Known rows, with every step that occurs:
s y v z d w: [  6   6   5   7  -7  -2  13 -15   9  11   5 -15  13   8 -26 -14 -12  -4
 -27  16   9  16   4  -5  -1   6]
w v z: [ 28 -47  -1  -1  -5  -9 -10 -26  -6  15 -16 -13  18  19  10   4   5   2
 -28 -15  31  -2 -10  34 -30 -22]
s y v: [-16  12  -2  13 -27  -1  34 -25  17  22   7  -4  -4 -14 -28  -8   0  -8
  -9   1  -2  -9  17 -13   2  11]
s y w z d: [ 31 -30 -21  11   8  -9  12 -28  35 -10  28 -13 -12 -17 -34  -4 -29  -6
 -33   6  30  24  23 -14 -13  -7]
z y s: [ 13   9  -1  23 -24  10  38 -29 -30   4  11   2 -39 -28  36   7 -15   3
 -35  -5 -37  17  37  15  45 -14]
y d w z v: [ -2 -12   9  17  -1 -17 -21  25  42   3  33 -48 -29 -11 -33  48   9 -27
 -16  28   2  12   6 -41  -9 -29]
w v y: [ 19 -35   1 -19  -5 -17  15 -17  11  20 -42 -35   0  -2  17  10  17   6
 -42  -4  -5 -17 -14  13 -12 -29]
y d w v: [-13 -14   5   2  -7  -2  -7  32  33  23  14 -64 -28  -5 -40  45  11  -7
 -15  18   1  -4 -20 -33 -12 -23]
d y w: [  9 -36 -35  15  27 -11   6  10  10  20   9 -31 -41 -20  -5 -30 -31  29
 -40   1  15  -3 -22  -1  13 -22]
s y: [  1   4 -16   2 -15  -2  11 -17  20   5 -11  11  17 -20  -4  -5  -4   2
  -7  -9   3  17  11  -8  -5  24]
z v y: [ 13 -13  25 -31  24 -32 -11 -51   5  -7 -22 -16  27  17  26  11  24 -13
 -47  19 -14  21   2   7   5 -24]
v w d y s: [ 20 -35  -4  16   2 -51   5  29  37  74  -6 -48   4  -4  20  -2  13  40
 -49   7  21   3 -25   0  -5 -43]
s y d: [ -1   7 -17  10 -25   2   6  -2  46  31   6 -13  12 -25 -39  19   4  -5
  -7   6   1  16  22 -34  -1  26]
s y w v z d: [ 31 -42 -17  -7  11  -1  11 -42  20   8   9 -25   8   1 -33  -6 -21   9
 -47  -1  38  21  -1   5 -23  -6]
z v y s: [ 12 -17  30 -19  16 -23   1 -55  -6  -1  -6 -13  16  -5  24   7  36 -20
 -43   4 -26  15  19  12  28 -30]
w z: [ 27 -21 -10  38 -13 -23  -9   2  25 -19  23  13 -23 -22   8   7  -9 -28
   0  -2  13   3  41  -7 -11 -24]
s y w: [  3 -23 -15  -5   2   7  26 -29  21   6   7 -12  -9 -25 -34 -13 -17   7
 -26   1  19  14   5 -13 -10   3]
s y d w z: [  0  -2 -14  17 -21  -6   0  15  50  12   9 -22  -8 -33 -30  21  -1 -12
 -12  11   2  21  15 -41 -10   9]
v z: [ 30 -19   6   4   1   7 -21   0 -13  11 -16  12  37  12   5 -20  -6   4
 -14  11  19  27   6  18  -7   5]
z y: [ 16  16  -7   7 -11  -3  19 -20 -14  -7 -12  -3 -24   3  40  13 -33  13
 -39  16 -20  26  13   7  13  -5]
v z d y: [ 62 -15 -13   8  32 -11 -45   9  -5   6  -3  -5  45  42  10 -21 -30  19
 -40  17  25  42  -4  23   8   6]
w d y v z: [ 49 -45 -25  19  -3 -51 -34  45  42  46   5 -30   6   2  -1 -14  -7  26
 -39  10  18  -4  -6 -15   4 -26]

Rows:
[ 17 -37 -13  10   3 -14  12 -48  32  -9  24  -7 -13 -25 -25  -2 -16 -14
 -34   1  29  21  26 -10 -19 -15] => s y w z v
[ 15 -32  26 -35  36 -26  -1 -58   7  -6  -9 -32   9  13   5   7  14 -10
 -60  26  -2  19  -3   4   1 -39] => z v y w
[ 56 -12 -12  32  14 -31 -28  -1  29 -33  42  -2  -7  15   0  18 -24 -25
 -16  10  23  18  38  -4  -6 -23] => w z d
[ 18 -27  10  -2   3 -47   0  22  41  62 -13 -47  18  19   9  12  12  33
 -40  23  31   7 -29  -6 -30 -38] => v w d
[ 16   5  24  14   2   1   5 -13 -10  21  27 -24   9  41 -36 -12 -11 -10
 -23  30  11  -7  11   8  11 -15] => y v z d
[-10  -2 -20  33  -1 -20  15  13   6  35   9 -25 -35  -9   2 -25 -14  13
 -22  -1  -5 -26 -10  -3  26 -14] => d y v
[ 32  -7   3 -19  49 -19 -27   9  -1 -33  17 -50   0  55  -3  25 -21   6
 -40  12  16  18 -40   8 -10 -23] => z d w v
[ 13 -31  26 -16  26 -63 -22 -43  25  24   5 -36  32  42  21  30  24   4
 -51  19  30  22 -19  11 -29 -47] => z v w d
[ 37 -11 -15  43 -20 -25   4 -13  15 -24  14   9 -40 -19  37  16 -31 -19
 -27   9  -1  20  49  -2  -3 -28] => w z y
[ 18 -33   1 -13 -12 -14  12  -6  29  37 -30 -52  -3  -6  -7  27  22   2
 -41   5  -6 -17  -7  -7  -9 -28] => w v y d
[ 36 -64  -7 -13  22 -16  -4   8  31  14  30 -45 -23  -4 -47  -4 -16  17
 -41  20  35   0 -10 -20 -17 -43] => y w d
[ 15   1   9 -15  -9   1  10  28  40  42 -35 -41   7 -23 -19  11  19   3
 -34  40 -34   5  11 -38  23  -4] => v y d
[ 23 -46 -38  34  20 -23   1  11  23  10  20 -24 -52 -30  -1 -25 -35  14
 -39   0  22  -1  -2  -5   8 -34] => d y w z
[ 29  10 -12  15  40 -32  -8   6  13  21  27 -48   0  51  -8  -1 -30  21
 -48  22  15   5 -21   5  19 -16] => z d y v w
[ 26 -41 -20  -6   1 -12   8 -11  40  16  10 -21   0 -22 -36  -8 -15  15
 -35   4  27  17   4 -23 -16  -6] => s y w d
[-33  11  33  18 -13 -13  51 -14   6  57  14 -49 -24  17 -25  -1  11   1
 -20  26   8 -34 -11  -3  -4 -36] => y v w
[ -8  -6 -12   3 -19  -4   5   6  42  21  -2 -33  -3 -23 -32  26   5  -3
 -18   4   4  13  -4 -31 -14   9] => s y d w v
[ -1  -8   4  22  -9  -6 -13  45  44   9  28 -47 -36 -20 -38  39   3 -21
  -8  28  -1   7   7 -46  -6 -22] => y d w z
